Each row comes from the steps of one walk. Every step used is in the known rows, and no mark comes twice. Write the walk behind each row, first mark first.
Known rows:
sebaf-defa-fuzes-benezu-viniz-pibe: [-4.72  0.05 -7.30 -1.94  1.00  0.58  1.04  0.34  2.19 -0.84 -0.93  2.07
  0.50  1.89  0.10  1.15  0.79 -1.15 -0.66  2.10 -1.40  0.29]
fuzes-defa-viniz-pibe-sebaf: [-1.27 -0.86 -2.13 -0.23  1.26  0.57  2.14 -0.47  2.73  1.32 -2.76  0.86
  2.68  2.89  5.75  2.01  0.49 -0.82 -0.04  0.14 -1.18  0.51]
pibe-sebaf-defa-viniz-benezu-fuzes: [-5.23  0.11 -8.20 -0.86  0.68  0.06  1.01  0.87  0.71 -0.78 -0.97  2.49
 -1.66  0.97 -3.45  1.26 -0.48 -0.89 -1.63  0.23 -2.00 -0.26]
pibe-sebaf-defa-fuzes-benezu: [-3.99  0.15 -4.61 -1.01  0.59 -0.91 -0.54  0.10  0.63 -0.72  0.53  1.60
  0.15  2.12  3.98 -0.16 -0.20 -2.33 -0.69  0.09 -3.37 -0.38]
sebaf-defa-pibe: [-3.94 -0.17 -1.27 -3.30  0.94  0.32  0.49  0.10  3.17 -0.68  0.73  1.18
  1.60  1.58 -2.42 -0.62 -0.50 -1.77 -0.29  1.07 -1.18  0.10]
viniz-benezu-fuzes-defa-pibe-sebaf: [-4.07  0.15 -6.76 -1.51  0.96  0.99  1.60  1.77  2.94 -0.91 -1.30  0.70
  0.28  3.66  4.12  0.79 -0.40 -1.43  0.24 -0.59  0.36  1.48]
fuzes-benezu-viniz: [-0.02  0.67 -4.67  0.29  0.12  0.63  2.41  0.35  1.87  1.11 -2.22  1.65
  4.21  0.81  2.76  1.93  0.67 -1.39 -0.37  0.82 -1.40  0.37]
benezu-viniz-pibe: [-0.68  0.04 -2.17  1.17  0.46  1.11  2.43  0.67  3.57  0.01 -1.82  1.19
  3.56  1.05 -0.89  2.18  0.67  0.29 -0.42  1.80 -0.11  0.49]
viniz-fuzes-defa-pibe-sebaf: [-1.79 -0.40 -3.19 -1.63  0.63  0.76  1.57  0.77  3.28 -0.19 -0.27  1.03
  1.41  3.73  4.37  0.17  0.25 -0.30  0.79  0.23 -0.40  1.12]
defa-viniz: [-0.55 -0.35 -0.95  0.81  0.75  0.29  2.17 -0.73  1.09  0.34 -1.30  0.72
  3.99 -0.16 -2.65  0.98  0.43 -1.01 -0.60  1.68 -1.91 -0.36]
defa-viniz-pibe-sebaf-fuzes: [-2.11 -0.42 -3.27  1.13  1.00  0.36  0.56 -0.10  1.81 -1.62 -0.42  1.49
  1.36  1.79 -0.91  1.58  0.81  0.24 -0.68 -0.43 -2.69 -1.04]
pibe-sebaf-defa-viniz-benezu: [-3.87 -0.11 -5.02 -1.25  1.24  0.26  2.05  0.17  0.94  0.22 -0.86  2.67
  0.87  1.76 -1.57  1.12 -0.18 -1.22 -0.96 -0.56 -2.80  0.12]
benezu-viniz-kupudal: [-0.45 -0.15 -3.93  0.88 -0.03  1.11  3.10  0.77  2.38 -0.10 -2.78  1.17
  3.76  0.99 -3.82  0.74 -0.13  0.91 -1.22  2.08 -0.91  1.13]
defa-pibe-sebaf-fuzes-benezu-viniz: [-3.00  0.87 -6.75 -0.95  0.64  0.73  0.60  1.03  1.56 -2.09 -0.97  1.41
  0.89  3.34  3.93  1.03  1.05 -1.81 -0.66 -1.15 -1.94 -0.05]
pibe-sebaf-defa: [-2.26  0.04 -0.92 -0.49  0.01 -0.84 -0.20  0.29  2.31  0.48  0.26  2.02
  0.97  1.00  1.18  0.47 -0.89 -1.09 -0.90 -0.23 -2.45 -0.37]
defa-sebaf-fuzes-benezu-viniz: [-2.27  1.02 -7.79 -0.44  0.12  0.54  1.24  0.68  1.43  0.21 -1.24  2.18
  1.60  0.64  3.18  1.73  0.94 -2.00 -0.07  0.86 -2.98 -0.42]
pibe-sebaf: [ 0.13  0.13  0.63  1.99  0.12 -0.29  0.93  0.49  1.96  0.08 -0.23  0.63
  3.20  1.27  3.07  0.78 -0.31 -0.83 -0.51 -0.29 -2.26 -0.22]
fuzes-benezu: [ 0.56  0.25 -2.14  0.12  0.42  0.41  1.78  0.02  2.06  1.18 -0.48  1.47
  5.05  1.11  3.57  0.90  0.04 -1.41  0.39  0.11 -2.16 -0.02]
pibe-sebaf-fuzes-benezu: [-0.77  0.55 -4.05  0.70 -0.01 -0.38 -0.19  0.40  1.45 -0.36  0.45  2.10
  2.68  1.77  4.14  1.00  0.10 -0.95  0.02 -1.76 -3.31 -0.82]
benezu-viniz-sebaf-fuzes-defa-pibe: [-5.02  0.62 -8.01 -2.99  0.54  1.74  2.23  0.66  3.67 -1.07 -2.36  1.54
  1.17  2.93  0.27  1.23  0.75 -0.81 -0.03  0.98 -0.23  0.89]
pibe-sebaf-fuzes-benezu-viniz: [-1.20  0.99 -6.54  0.95 -0.31 -0.05  0.42  0.79  1.20 -0.44 -1.27  2.31
  1.72  1.51  3.28  2.06  0.72 -0.91 -0.69 -1.08 -2.46 -0.49]
sebaf-fuzes-benezu-viniz: [-1.16  0.88 -6.59  0.04 -0.36  0.38  0.82  0.45  1.75 -0.13 -1.17  2.57
  3.13  0.14 -0.68  1.91  0.79 -0.63 -0.15  0.27 -1.66 -0.41]

Write each row's walk:
[-1.47  0.10 -3.14  0.51  0.76  0.06  1.11 -0.07  0.76 -0.69  0.21  0.43
  3.67  1.17  1.69  0.03  0.45 -1.82  0.21  1.37 -2.43 -0.11] : defa-fuzes-benezu
[-2.50  0.05 -5.13 -0.22 -0.18 -0.05  0.84  0.64  2.79  1.56 -1.77  0.71
  0.69  0.12  4.25  1.15 -0.50 -1.92  0.32  2.25 -0.65  0.28] : benezu-fuzes-defa-sebaf
[-1.43  0.48 -6.85 -0.31  0.35  1.16  1.34  0.68  2.97 -0.58 -1.13  2.56
  2.93  1.47  0.24  2.38  1.08  0.24  0.10  0.31 -1.21 -0.17] : sebaf-fuzes-benezu-viniz-pibe
[-2.88  0.08 -6.99  0.89  0.80  1.01  2.64  0.68  0.89 -0.81 -1.34  1.34
  1.89 -0.10 -5.62  1.48  0.15 -0.33 -0.66  1.53 -0.96  0.03] : defa-viniz-benezu-fuzes
[-1.56  0.01  0.39  0.15  1.08  0.40  1.18  0.70  2.31 -1.46  0.00 -0.26
  2.23  3.22  3.69 -0.18 -0.05 -1.83 -0.53 -0.31 -1.73  0.30] : defa-pibe-sebaf
[-1.95  0.35 -2.85  0.48  0.13 -0.08  0.25  0.31  2.07 -0.36  0.74  1.44
  1.88 -0.23 -0.45  0.58  0.03 -1.26  0.27  1.11 -3.03 -0.93] : defa-sebaf-fuzes
[-4.03 -0.25 -5.10 -2.27  1.26  0.70  2.46 -0.22  1.44  0.66 -0.71  2.92
  2.28  0.46 -5.44  0.96 -0.12 -0.96 -0.47  0.93 -2.11  0.26] : sebaf-defa-viniz-benezu
[-2.03  0.86 -6.77 -0.87  0.33  1.07  1.82  0.40  2.16 -0.40  0.11  2.57
  3.28  2.05  1.55  0.91  0.28 -0.42  0.22 -0.57 -3.53 -0.55] : viniz-sebaf-fuzes-benezu
[-0.98  0.17 -4.29  0.28  0.64  0.46  0.23  0.69  2.61 -0.78  0.50  2.05
  2.59  3.15  5.17  1.52  0.42 -0.11  0.31 -1.84 -2.91 -0.61] : viniz-pibe-sebaf-fuzes-benezu
[ 0.01  0.31 -4.33  1.33 -0.45  0.74  2.38  0.86  2.40 -0.07 -0.81  2.18
  2.60 -0.28 -4.20  1.54  0.81  1.27 -0.23  2.51 -0.30  0.39] : benezu-viniz-fuzes
[-2.14  0.19 -5.85  1.26  1.09  0.67  1.64  0.91  1.35 -1.55 -1.64  0.61
  1.29  3.44  6.03  1.56  1.27 -1.15 -0.83  0.65 -2.00  0.32] : defa-fuzes-benezu-viniz-pibe-sebaf
[-2.25 -0.41 -5.31 -0.44  0.04  0.03  1.23 -0.39  1.76  0.96 -2.84  0.87
  1.65 -0.47 -1.22  1.74  0.04 -0.97 -0.29  2.30  0.12  0.07] : benezu-fuzes-defa-viniz
[-3.18 -0.17 -4.20 -1.94  0.35  0.55  0.64  0.62  3.44 -0.53 -1.28  0.01
  1.33  1.58  0.89  0.32 -0.36 -1.45  0.34  1.70  1.16  0.84] : benezu-fuzes-defa-pibe
[-3.10  0.31 -8.44 -1.43  0.84  1.40  1.68  1.30  1.59 -2.48 -1.88  1.44
  0.88  4.71  1.90  0.11  0.62 -0.41 -1.16 -0.78 -2.34  0.82] : defa-pibe-sebaf-fuzes-benezu-viniz-kupudal
[-4.24  0.59 -7.02 -0.86  0.33 -0.63  0.07  0.48  0.44 -0.79 -1.22  1.87
 -0.66  1.89  3.05  0.91  0.39 -2.25 -1.45  0.81 -2.57 -0.08] : pibe-sebaf-defa-fuzes-benezu-viniz
[-2.79  1.06 -6.62  0.48 -0.25  1.01  2.09  0.82  2.39 -1.26 -1.29  2.18
  1.85  0.57 -3.70  1.66  0.58  0.54 -0.92  1.08 -1.85 -0.39] : benezu-viniz-sebaf-fuzes
[-0.32  0.27 -4.71  0.06  0.78  1.41  2.84  0.66  3.01  0.71 -2.13  1.75
  4.13  2.18  3.73  2.37  0.98 -0.55 -0.09  0.82 -0.85  0.56] : fuzes-benezu-viniz-pibe
[-0.25 -0.50 -3.40  0.68  0.47  0.70  2.57 -0.28  1.23 -0.16 -0.29  1.65
  3.08 -0.05 -5.25  0.85  0.85  0.74 -0.15  2.28 -1.77 -0.24] : defa-viniz-fuzes
[-1.07 -0.63 -1.98 -0.71  0.57  0.22  2.10 -1.05  2.01  2.02 -2.70  1.00
  4.15  0.29  0.79  1.47  0.23 -1.39  0.25  1.62 -0.77  0.41] : fuzes-defa-viniz
[-2.10  0.08 -5.05 -0.13 -0.09  0.37  0.38  0.71  3.83  0.14 -2.22  2.17
  1.18  2.09  3.31  2.76  0.56  0.48  0.06 -0.26 -0.07  0.37] : benezu-viniz-pibe-sebaf-fuzes-defa
[-3.47  0.31 -3.44 -1.99  0.36  0.58  1.80  0.27  3.04  0.49 -0.04  2.46
  1.81  1.41 -1.36  0.31 -0.73 -0.53 -0.68  0.97 -2.67 -0.11] : viniz-sebaf-defa
[-1.45 -0.09 -2.73 -0.62 -0.49 -0.23 -0.17 -0.24  3.22  0.91 -0.46  1.97
  3.53 -0.28 -0.99  1.12 -0.32 -0.15  1.14  0.50 -0.51 -0.08] : sebaf-fuzes-defa
[-3.19 -0.09 -6.77 -0.81  0.70  0.48  1.53 -0.03  1.34  0.33 -1.69  2.46
  1.95  1.81  0.56  1.90  0.33 -0.56  0.39 -1.17 -1.85  0.31] : pibe-sebaf-fuzes-defa-viniz-benezu
[-0.20  0.06 -6.54 -0.26  0.27  1.41  3.53  0.67  1.81  0.66 -2.99  1.75
  4.24  2.19  0.64  0.95  0.25  0.12 -0.79  1.15 -1.77  1.25] : fuzes-benezu-viniz-kupudal
